Each row comes from the steps of one path. Every step used is in the known rows, and no mark comes twice. Write the path behind each row, first mark first.
In the rows, zero is written as 128.
Known rows:
n-w-f: [140 123 111 135 138 131 134 122 129 171 136 141 113 111 151 125 116  95
 114  91 152 111  90 168 129 123 126 120 148 127 109 124 118  89 127 132
 130 112 136 132 100 128 132 112 108  92 117 105 120 153 111 132 116 148
 138 114 166 120 117 119 129 131 125 124 124 136 154 139]
m-h-w: [128 135 132 127 143 135 106 150 116 183 120 106 110 133 153 107 137 121
 121 143 129 140 109 138 127 160 133 129 129 145  93 129 100 137 131 134
 123 140 130 130 163 124 110 131 124 130 113 116 147 134 140 101 151 139
 124 134 117 115 135 155  76 137 150 128 125 115 169 150]
t-k: [132 127 149 126 122 143 117 114 127  96 120 123 116 134 122 126 126 132
 105 108 110 127 120 125 125 132 127 131 130 122 107 128 112 155 129 121
 131 125 121 130  95 134 131 129 138 142 145 117 143 118 121 126 121 128
 125 129 116 115 127 101  85 128  97 130 119 130 114 124]
l-n-w-f: [146 119  86 139 141 132 125 124 133 179 145 157 111 118 132 132 108 122
 109  72 153 134  70 180 142 121 125 125 142 129 125 116 106 103 131 137
 127 116 132 132 104 144 131 113  52  72 111  96 108 148  93 152 112 146
 146 116 144 123 116 136 127 128 139 120 119 128 159 151]
k-t: [119 115 148 125 122 135 117 119 130 118 129 131 133 121 128 125 136 117
 151 113 122 123  95 116 126 145 130 134 126 130 116 127 139 163 121 124
 132 127 135 128  94  99 125 133 127 140 137 117 133 135 154 115 120 126
 124 112 128 109 135 103  73 126  98 129 131 123 108 126]
t-k-f: [138 149 158 129 108 130 121 121 125  61 114 115 121 113 112 131 117 146
 132 125  90 127 154 119 117 119 129 134 128 116 134 128 114 141 134 121
 130 135 121 126 126 177 135 119 142 151 154 113 134 115 111 132 111 124
 118 131  95 115 133 113 137 128 108 133 122 139  99 119]
q-w-h: [121 148 111 141 135 140 143  95 125 174 123 145  93 160 157 120 114 116
 187  83 127  95  98 175 125 127 121 135 150 108  87 130 151  84 126 123
 140 119 125 120 113 123 135 111 102 131 106 138 155 107 147 121 115 110
 123 123 150 131 109 121  92 121 149 136 140 131 154 119]
m-t-k-f-w-q: [109 179 137 131 105 109 144 115 125  39 136 117 125 144  96 157 110 107
 107 156 114 160 193 116 133 120 124 141 130 120 186 143 114  97 133 134
 117 123  91 137 108 169 122 114 161 156 151 136 125 121 134 139  96 131
 115 152 124 141 149  89 198 133 123 134 109 151 106 108]
n-w-f-k: [145 108 124 133 128 119 141 128 132 141 130 150 139  68 134 128 118  90
 116 101 154 123 102 151 131 114 127 122 142 127 139 124 122  81 118 131
 130 109 146 123 115 121 136 108  92 104 115 116 102 159 125 125 107 148
 145 112 160 103 130 128 160 137 132 128 128 141 139 130]
f-w-h-m-t-k: [118 164 125 127 134 127 165  91 132 165 130 112 107 205 133 134 133 168
 134 108  93 128 212 103 128 108 123 143 110  92 118 146 144 136 125 118
 128 119 102 129 158 119 154 139 208 129 144 167 148 105  91 155 149 128
 123 152 168 143 125 125 152 119 156 128 118 131 101 109]
h-m-t-k: [131 116 147 119 137 149 136 110 132 108 125 127 100 165 133 131 140 148
  52 135  79 134 164  93 133 118 124 129 104 105  97 147  99 196 128 120
 125 109 109 134 116 112 155 158 211 139 155 137 140 114 113 148 169 139
 121 141 141 129 112  97  97 128 120 116 103 121 115 117]
m-h-w-q: [114 119 115 136 142 122 116 150 116 166 127 105 117 146 157 112 135  91
 105 152 150 156 104 157 140 161 127 136 144 143 112 136 106 109 127 139
 119 131 113 133 143 105 109 114 104 140 102 116 139 144 167  93 138 136
 122 143 112 123 138 144  94 138 152 132 123 118 178 150]
w-h-m-t: [133 124 125 128 152 149 149  95 130 204 138 124  90 181 169 117 141 153
 150 110  79 115 159 124 126 117 117 137 117  84  66 146 151 155 117 113
 132 112 112 126 144  99 166 150 190 123 133 148 148 120 114 152 177 133
 124 134 164 133 110 115  95 123 163 122 124 119 137 113]
m-t-k-f: [131 154 161 123 111 130 122 118 127  52 121 123 105 127 101 136 124 147
 113 151  81 146 170  88 123 114 124 131 114 113 136 139  95 172 133 125
 123 126 110 132 117 178 136 143 186 153 162 134 133 111 113 147 128 135
 112 139 114 122 132  94 154 131 107 125 108 142 105 111]
l-n-w-h-m: [141 112  74 149 159 144 154  98 139 252 132 143 101 179 165 123 128 184
 143  52 106 131 107 174 147 102 121 138 124  91  78 128 156 127 125 120
 135 125 121 123 147 117 149 131  74  82 111 120 131 127  77 168 151 125
 143 135 142 122 100 164 119 115 168 124 116 109 149 147]
t-m-h-w-n: [120 117 114 127 142 131  95 166 117 172 117  96 130 152 134 108 127 145
  79 166 145 129  87 125 128 166 137 114 126 168 122 123 100 148 141 133
 122 149 148 141 155 135  94 138 117 131 106 127 142 123 139 105 155 119
 119 150  94 149 129 179 125 132 129 131 139 113 175 161]
t-m: [133 118 142 118 133 145 105 125 125 127 134 137 125 128 141 127 131 116
 117 140 137 104  83 131 131 139 129 123 132 126  96 121 149 160 130 129
 132 132 143 133  93 119 117 139 147 128 140 104 148 130 121 111 145 126
 130 126 129 134 122  92  54 126  99 120 137 121 128 126]
n-w-q: [116 116 100 145 138 130 136 111 129 170 140 132 124 143 157 133 115  77
  93  94 141 138  70 186 149 126 122 134 150 119 106 133 131  91 122 131
 130 113 115 134  66 114 120 113  81 119 111 100 127 154 141 117 112 137
 132 135 148 114 130 101 106 128 117 129 113 131 162 141]
k-t-m-h-w-n-l: [103 100 101 126 132 122  86 173 128 136 119 105 157 149  93 112 134 181
  68 166 148 144  79 101 135 166 140 107 106 175 167 114  97 187 142 130
 116 163 137 139 156 102  94 154  73 138 105 137 118 117 151 128 137 106
 123 142  51 153 124 195 147 124 116 128 130 108 139 176]
w-h: [130 141 125 133 135 141 127 100 124 194 131 118 107 145 158 114 124 135
 196  90 103 116 110 157 123 126 121 142 140 101  79 130 158 111 118 116
 139 128 123 119 133 114 135 122 118 123 121 125 151 124 129 125 131 124
 126 118 134 122 119 127  86 121 142 135 140 126 138 123]
l-n-w: [140 124  91 140 143 144 121 114 131 185 135 150 101 138 136 126 115 146
  96  70 121 148  64 179 151 122 126 131 130 123  98 122 116 135 129 133
 129 125 133 131  92 147 120 128  59  95 120  85 124 140  97 152 125 138
 137 126 128 111 119 124  86 124 133 124 111 117 151 152]
w-f-k-t: [131  91 151 123 110 112 129 137 133  78 133 144 157  61 106 129 139  91
 151 129 142 113 121 110 122 132 128 125 131 135 162 123 127 128 114 125
 131 116 143 120 117  96 144 119 117 131 127 129  95 152 164 115 103 136
 139 100 137 108 143 116 142 134 109 131 138 137 102 118]
l-n-w-f-k-t: [130  93 105 137 118 108 141 131 143 119 139 169 155  74  94 137 131 124
 123  93 162 143  95 130 149 113 129 123 126 141 172 117 110 132 121 135
 128 121 147 123 101 115 130 125  40  95 115 121  78 159 123 146  92 137
 151 111 123 104 128 148 174 129 118 125 118 131 112 143]
q-w: [131 135 121 135 131 147 125 114 122 123 123 148  98 132 145 127 111 101
 121  97 127 103  77 178 120 139 127 128 146 131  95 129 130  96 133 133
 135 114 136 126  87 132 126 109 116 137 119 108 150 117 158 112 119 122
 121 114 143 127 110  92  71 126 123 129 127 128 151 124]
w-f-k-t-m-h: [122  81 155 109 123 109 121 167 133  58 139 148 163  72  98 134 158 108
 129 187 194 131 134  72 132 131 134 104 117 160 165 119 118 169 127 134
 127 131 151 126 138  97 117 143 164 136 133 149  98 142 154 108 135 127
 146 121 104 140 112 136 137 132 101 119 147 119  99 131]
m-t-k-f-w-h: [119 200 139 129 108 115 154  99 126 110 128 112 115 155 100 141 117 164
 196 123  96 142 218  96 121 108 122 143 120 102 157 137 137 110 130 123
 127 136 102 128 157 180 132 129 175 141 149 165 147 104  99 156 110 122
 114 150 136 137 143 128 213 125 148 138 121 151  89 101]
m-t-k-f-w: [122 196 154 122 103 118 137 119 123  55 126 119 113 135  93 149 112 145
 125 145 103 155 201  97 123 118 128 136 115 120 163 138 113 125 136 130
 122 133 111 132 127 189 126 128 185 149 166 133 136 113 110 145 114 134
 113 144 141 132 149 103 180 130 122 133 113 147  98 108]
k-t-m-h-w: [111 116 145 118 134 122 109 158 124 135 123 116 135 139 118 119 162 130
 117 186 173 131 116  79 134 167 138 115 116 161 126 121 109 196 135 139
 121 152 139 137 144  96  93 158 153 141 119 148 135 125 150  97 149 123
 130 146 107 127 125 156  95 130 108 120 135 109 125 148]
h-m-j: [152  94 128 114 157 165 118 130 129 141 120 123 126 141 186 121 144 125
  74 139  93 138 134 145 120 115 126 134 120 118  50 137 151 139 127 124
 131 111 121 124 121 101 158 156 171 123 146 110 138 122 111 141 191 129
 121 103 137 138 119  90  15 124 124 114 122 111 150 113]
q-w-n-l: [126 120  78 142 128 145 106 128 126 122 116 137 113 150 122 120  84 153
  69  80 107 107  47 200 122 137 127 119 132 144 135 126 118  91 138 123
 130 126 127 128 102 142 128 101  34 127 106 103 125 113 155 145 108 104
 116 111  91 155 105 135 115 119 129 137 121 122 165 147]

Which path is each row?
[131 160  91 134 111 123 109 141 123 103 122 108 146 126 107 132  76 181
 122  96  80 135 118 181 115 126 128 134 126 134 184 120 149  62 137 122
 125 150 127 126 156 186 122  87  57 129 134  91 122 125 135 153  95 116
 111 121  88 151 150 151 194 122 148 147 129 133 131 140] -> k-f-w-n-l
[126 103 151 122 107 101 122 152 134  84 133 138 178  76  95 123 150  94
 134 177 174  91 122  76 127 148 137 121 131 156 178 110 124 149 122 137
 123 135 150 132 138  86 120 136 113 123 111 148  99 156 156  96 103 136
 139 118 145 114 148 151 169 139 111 130 137 136 105 130] -> h-w-f-k-t-m
[126  92 157 123 111 121 123 125 132  78 128 135 149  75 115 128 144 114
 153 129 113 136 110 106 128 129 128 131 119 130 139 130 142 157 113 121
 132 127 141 117  98  91 131 130 118 149 136 124 114 143 173 108 112 131
 132 110 128  98 154 111 112 129 100 133 134 127  98 116] -> f-k-t
[116  90 140 119 122 109 136 163 133  45 132 169 150  84  95 142 149  93
 129 182 212 117 127  90 128 131 136  94 126 166 175 119 109 139 135 141
 128 121 151 125 118 106 112 133 145 141 115 161 107 122 180 104 121 112
 145 119 120 150  99 122 136 128 111 118 148 125 116 130] -> q-w-f-k-t-m-h
[143 114 136 124 130 114 117 169 119 135 122 122 143  69 139 107 137 104
 130 156 156 133 131 126 125 147 131 123 132 153 143 126  97 104 122 137
 121 126 141 124 188 119 125 107 114 124 103 129 111 151 160  96 133 150
 135 124 122 114 139 174 153 144 162 131 134 127 161 139] -> m-h-w-f-k
[132 136  79 148 145 139 136  92 135 237 137 143  96 162 143 120 119 167
 173  58 118 144  82 177 149 112 121 137 134 106  90 122 138 117 124 126
 134 131 126 125 121 132 126 129  44  80 106 110 132 131  84 157 120 127
 140 131 130 112 110 156 118 118 154 127 121 122 153 145] -> l-n-w-h
[131 181 152 126 101 121 131 126 122  58 117 110 134 121 104 144 108 144
 149 124 107 130 182 129 113 122 132 138 130 125 164 126 138  96 136 127
 127 143 122 128 139 191 120 106 142 149 156 115 138 113 109 132  95 127
 114 136 115 126 153 113 168 127 125 142 128 144  94 114] -> t-k-f-w
[126 192 139 133 105 112 148 106 125 104 119 104 125 146 113 136 109 161
 217 107 101 127 203 128 115 108 126 146 135 107 154 125 161  77 130 120
 132 148 114 120 166 181 127 105 129 137 143 143 145 103  95 139  94 116
 118 144 127 129 141 145 199 121 145 147 134 147  93 108] -> t-k-f-w-h
[114 105 152 117 122 134 111 125 134  99 134 135 141 127 114 132 147 115
 124 156 149 104  94  98 131 144 131 119 127 136 125 119 148 193 128 129
 131 139 142 133  74 103 110 156 158 138 140 126 132 126 144 112 134 119
 132 118 128 130 125  94  73 123  78 121 144 122 105 128] -> k-t-m
[116  85 162 111 124 119 117 154 132  71 126 134 156  82 102 135 162 133
 129 187 157 143 126  70 138 134 136 109 105 150 141 125 126 200 125 130
 127 140 155 123 123  94 108 155 162 154 142 139 118 130 160 107 150 119
 140 130  91 126 132 129 103 127  98 118 145 112 100 131] -> f-k-t-m-h
[146 107 117 121 160 159 135 112 129 200 122 112 128 170 188 116 146 143
 147 118  89 125 150 141 111 103 122 143 128 100  41 139 172 120 120 116
 136 116 115 119 148  93 168 155 166 113 131 135 146 112 102 145 190 115
 123 114 139 142 113 111  50 118 152 119 136 113 142 106] -> w-h-m-j
[125  92 133 133 117 107 148 129 139 115 135 153 159  69 112 136 135  92
 133 112 160 120 108 117 132 118 130 117 133 136 166 124 120 119 116 129
 130 114 146 125  99 100 135 121  97 112 116 135  87 162 144 122  95 144
 145 109 151  99 136 134 177 134 109 129 130 139 112 133] -> n-w-f-k-t
[137 105 142 117 134 110 114 175 122 118 129 130 157  78 127 118 147 105
 119 197 187 117 126 100 130 149 135 114 131 163 151 116 109 132 129 142
 120 135 150 129 179 116 115 128 136 123 111 139 114 146 145  93 143 141
 140 133 120 131 125 161 154 143 144 125 145 122 147 139] -> t-m-h-w-f-k
[122 167 123 136 113 113 138 125 121  92 139 118 142 123 135 144 102  91
 147 131 118 134 144 181 129 124 122 150 152 119 163 130 168  42 128 134
 126 134 112 127 118 163 119  80 106 147 135  97 130 136 146 115  92 131
 120 129 137 133 159  98 158 132 141 142 134 143 130 115] -> k-f-w-q
[124 160 129 140 126 133 173 100 132  96 112 133  87 182 123 137 123 165
 149 126  84 110 209 107 119  98 123 133 114  96 114 144 125 134 135 118
 132 113  99 125 153 159 165 136 188 143 135 179 140  83 108 165 137 108
 114 152 140 144  91 122 188 121 159 126 112 137 110 106] -> q-w-h-m-t-k-f
[147 100 141 123 121 124 125 135 126 107 135 139 143  58 135 124 124  93
 138 124 133 109 110 146 118 126 124 126 141 122 138 124 129  97 116 127
 130 110 144 119 124 121 146 103 112 121 128 110 108 153 152 112 113 147
 139 102 139 116 135 109 127 139 128 132 139 136 126 117] -> w-f-k
[126  98 149 106 132 142 103 137 137  82 131 132 154 128 125 134 159 106
 109 185 156 140 109  85 125 132 135 122 123 149 100 120 143 190 131 133
 128 132 134 132  70 100 117 187 168 132 147 129 133 118 129 128 156 110
 128 109 117 143 131  82  42 119  74 110 139 120 114 110] -> k-t-m-j
[113 101 154 117 122 109 113 165 128 100 123 124 159  93 105 121 167 127
 132 201 168 140 127  60 135 155 140 113 112 162 149 121 116 192 124 135
 121 150 151 128 153  94  99 155 138 154 122 154 121 139 171  90 141 126
 135 143 100 116 135 160 135 135 118 123 134 116 111 143] -> f-k-t-m-h-w
[150 107  72 137 168 153 142 107 139 237 132 135 115 178 175 122 143 170
 125  90 110 152 126 165 137  88 124 139 119 106  53 130 153 125 127 125
 134 121 116 123 138 118 156 164  89  73 117 125 129 121  67 181 176 117
 139 126 133 134 103 142  82 115 162 111 114 105 160 131] -> l-n-w-h-m-j
[134 125 131 119 142 125 108 171 119 156 135 125 126 121 135 117 139 106
 106 180 187 114 117 113 125 153 135 112 137 158 129 115 100 135 139 144
 120 137 138 141 169 126 107 131 148 113 107 135 134 134 127 101 152 138
 136 138 120 143 117 159 107 139 138 121 145 121 156 146] -> t-m-h-w-f
[137  93 146 111 119 110 108 164 135  79 128 131 192  80 106 128 162  80
 112 210 177 125 140  66 125 135 138 123 128 168 157 113 127 144 124 142
 121 129 143 128 128  81 123 166 133 119 120 156 100 143 140 110 135 128
 137 106 130 126 150 128 142 137 101 116 142 134 119 113] -> h-w-f-k-t-m-j
[127 145 105 141 143 136 142  92 129 242 128 127 108 154 158 119 122 130
 177  71 128 123  92 161 134 118 123 132 142 101  79 129 151 103 120 121
 139 127 129 125 118 122 126 122  95  99 108 124 145 136 105 135 126 130
 134 131 160 111 117 147 119 122 140 130 133 130 150 133] -> n-w-h
[124 117  88 135 140 136  88 165 119 176 112  95 124 153 129  98 111 177
  74 123 115 152  74 160 129 160 134 122 117 154 138 125  85 126 137 126
 118 148 124 133 181 135 112 120  51 126  99 105 126 127 142 134 139 126
 114 138  61 140 137 199 127 130 156 134 117 109 176 177] -> m-h-w-n-l
[117 171 135 135 103 110 138 124 125  47 131 115 145 133 107 154 105 102
 122 128 120 146 175 148 131 119 125 147 143 121 185 133 139  68 132 130
 123 135 103 128 116 168 119  90 117 157 144 117 127 122 137 120  79 125
 116 140 114 134 145 106 186 130 120 143 120 149 104 116] -> t-k-f-w-q
[137 132 117 134 129 138 131 126 123 111 135 161  92 118 142 130 108  77
 123  99 157  93  92 181 116 133 126 122 156 133 120 124 116  69 134 135
 134 104 132 130  97 132 135  98 118 120 110 118 127 127 156 118 106 130
 129 102 153 141 108  95 101 131 131 129 134 139 161 122] -> q-w-f
[133 169 149 121 118 124 154 124 127  71 124 121 116 153 116 146 121 164
  95 146  79 139 230  97 121 108 127 136 104 110 150 144 128 137 136 125
 121 126 107 133 153 169 148 130 213 147 169 141 132 108  97 160 140 135
 113 149 152 138 140 111 181 127 140 126 108 137  93 110] -> h-m-t-k-f-w
[120 173 119 131 130 130 133 103 123 194 132 115 118 157 151 123 114 136
 210  79 118 118 135 164 122 130 121 149 143 106 111 126 179  68 120 123
 136 135 128 121 140 126 126 103 118 123 122 127 152 123 120 120 116 125
 125 122 161 130 140 133 120 121 154 142 146 132 130 117] -> f-w-h
[130 151 111 131 144 139 150 104 127 215 132 113 117 173 172 125 123 151
 180  91 101 105 160 163 121 117 120 146 130  94  97 133 191  78 121 116
 137 129 121 120 172 112 149 106 145 119 127 135 147 119 109 130 146 126
 127 125 180 137 131 141 113 117 168 135 144 120 126 117] -> f-w-h-m
[133 144 145 131 126 131 158 102 131 123 120 111 109 173 129 128 135 182
 156 130  64 125 219  84 121  94 121 139 106  86 112 146 131 166 127 112
 130 123  96 127 170 149 165 146 201 140 152 165 138 102  94 167 153 122
 115 151 134 133 113 136 179 124 150 123 109 134  95 106] -> w-h-m-t-k-f
[123 133 154 121 124 142 120 108 127  97 125 128  92 147 115 133 133 130
  80 128 104 144 136  98 134 130 125 127 115 119 112 143  83 184 128 124
 125 114 110 135  89 135 137 153 183 142 151 131 138 121 122 142 141 136
 119 138 132 122 127  90  93 131 102 119 108 133 120 114] -> m-t-k
[123 175 129 133 100 112 128 135 122  69 115  95 137 136  96 138  87 157
 115 108  91 140 163 138 110 121 131 137 129 134 182 127 131  78 141 120
 127 144 126 130 138 201 119  98 113 148 142 117 128 108 116 143  84 114
 105 137  98 143 157 148 217 127 112 149 129 147 112 128] -> t-k-f-w-n
[120  84 136 120 129 103 137 161 139 107 141 154 156  73 101 140 156 105
 115 168 213 132 120  80 142 122 137  93 117 161 168 117 107 159 129 137
 126 129 156 131 123  98 112 146 143 118 121 150  95 149 140 116 131 129
 155 132 116 131 106 143 173 131  99 115 141 124 118 145] -> n-w-f-k-t-m-h
